Each row was made from one walk, in order. Every step used is in the known rows, and no mark comes twice. Write each row's walk.
(in the rows, 128 means zero)
Known rows
s-t-v-e: [121 132 128 111 126  94 117  85 150 162  80 173 141 135 195 120  87]
t-v-e: [127 158 119 143 115 105 117 124 120 131  92 136 186 122 173 132 126]
t-v-e-s: [137 146 125 144 102 164 129 134 141  99 108  85 197  56 194 114 116]
v-t-f-e: [142 159 102  61 116  87  98 127  93  75 151  77 147 174  50  90 158]
s-t-f-e-v-x: [165 115 118 156 105 119 138  94 122 108 170 135  88 145 125 124 128]
s-t-v-x: [174  76 121 168 122 118 158 136 162 187 119 171 114 149 184 127 138]
t-f-e: [120 153 102 121 138  82  92 163  86  76 138  87 146 162  50 115 161]
t-v: [149 114 110 166 123 110 136 162 103 143 125 152 158 156 126 156 163]
v-t: [138 113 123 106 114  97 140 135 136 146 144 141 159 156 100 110 163]
n-v-x: [128 128 120 211 137 131 170 188 153 161 136 187 107 121 134 133 150]
n-v-e-f-t-s: [ 70 196 130  86 145 216 101 114 156 137 140 121  72 118 104 136 124]
e-v: [134 120 126 203 106 112 149 129 101 124 170 182 134 132 107 174 151]
f-t-v-e-s: [107 146 153 114  97 174 124 110 139 102 122 101 163  78 191 124 101]
n-v: [ 93 148 119 180 152 109 146 177 124 147 132 211  95 144  97 150 130]
s-t: [108  81 132 141 148  78 129 132 168 181 116 198  97 161 121 130 117]
s-t-f-e: [114 129 110  89 146  72  91 123 112 106 129 125 100 178  72 107 122]
e-f: [141 112 127 180 157 142 151 177 100 148 122  76 150 102  87 155 179]
f-e-v: [115 150  86 198 102 105 130 109  84  92 176 145 124 105  85 150 128]

Write each row's walk
[149  89 164  82 140 124 118 143 145 111 133 122 118 164 119 116 129]	e-s-t-f
[ 66 170 172 116 150 164 134 105 112 144 115 132  84 108 116 153 105]	n-v-e-f-t
[154 153 128 146 138 154 139 126  91 137  87  60 179  82 154 147 144]	t-v-e-f
[122 147 135 157 148 142 134 141 114 137  92  62 177  71 130 135 147]	v-e-f
[133 143 106 124 122 142 106 168 108  50 154  40 160  94  86 103 146]	t-f-e-s
[134 118 167  62 133 123 103 114 157 100 110 108 139 141 154 100 102]	v-e-s-t-f
[155  85 122 128 123 145 143 123 147 149 127 154 116 119 172 132 105]	e-s-t-v
[148 128 136 118 146 145 138  89 118 164  79  93 137  98 172 136 106]	s-t-v-e-f
[145  90 120 131 135  98 132 120 136 175 114 194 104 172 148 144 118]	s-t-v
[169  94  91 164 106 159 154 127 161 140 135 103 114  76 190  98 110]	f-e-s-t-v-x
[136 172 108  69 115 158 121 131 109  53 166  74 116 105  87  83 115]	n-v-t-f-e-s
[ 81 143 174 119 139 151 126 109 117 140 111  89 131 108 119 148 132]	v-e-f-t
[112 117 148 128 116 119 128 132 104 146 138 173 115 180 121 167 148]	f-t-v
[134 116 154 127 135 164 142 128  78 149 136 108 111 149 111 178 159]	e-f-t-v
[103 108 142 121 125 129 126 103 193 141 103 139 135  75 190  96  73]	v-e-s-t
[118 146 166  60 144 136 115 111 154 102 111 150  94 141 152 105  76]	n-v-e-s-t-f
[139 174  59  87  83 166 102  81 142  98 205 118 111 129  80 100 145]	f-e-v-t-s
[120  75 136 142 134 129 141 139 181 151 132 151 112 101 149 115 105]	e-s-t
[140  94 158  82 152  77 108 138 132 136 121 162 108 215  94 129 142]	s-t-f
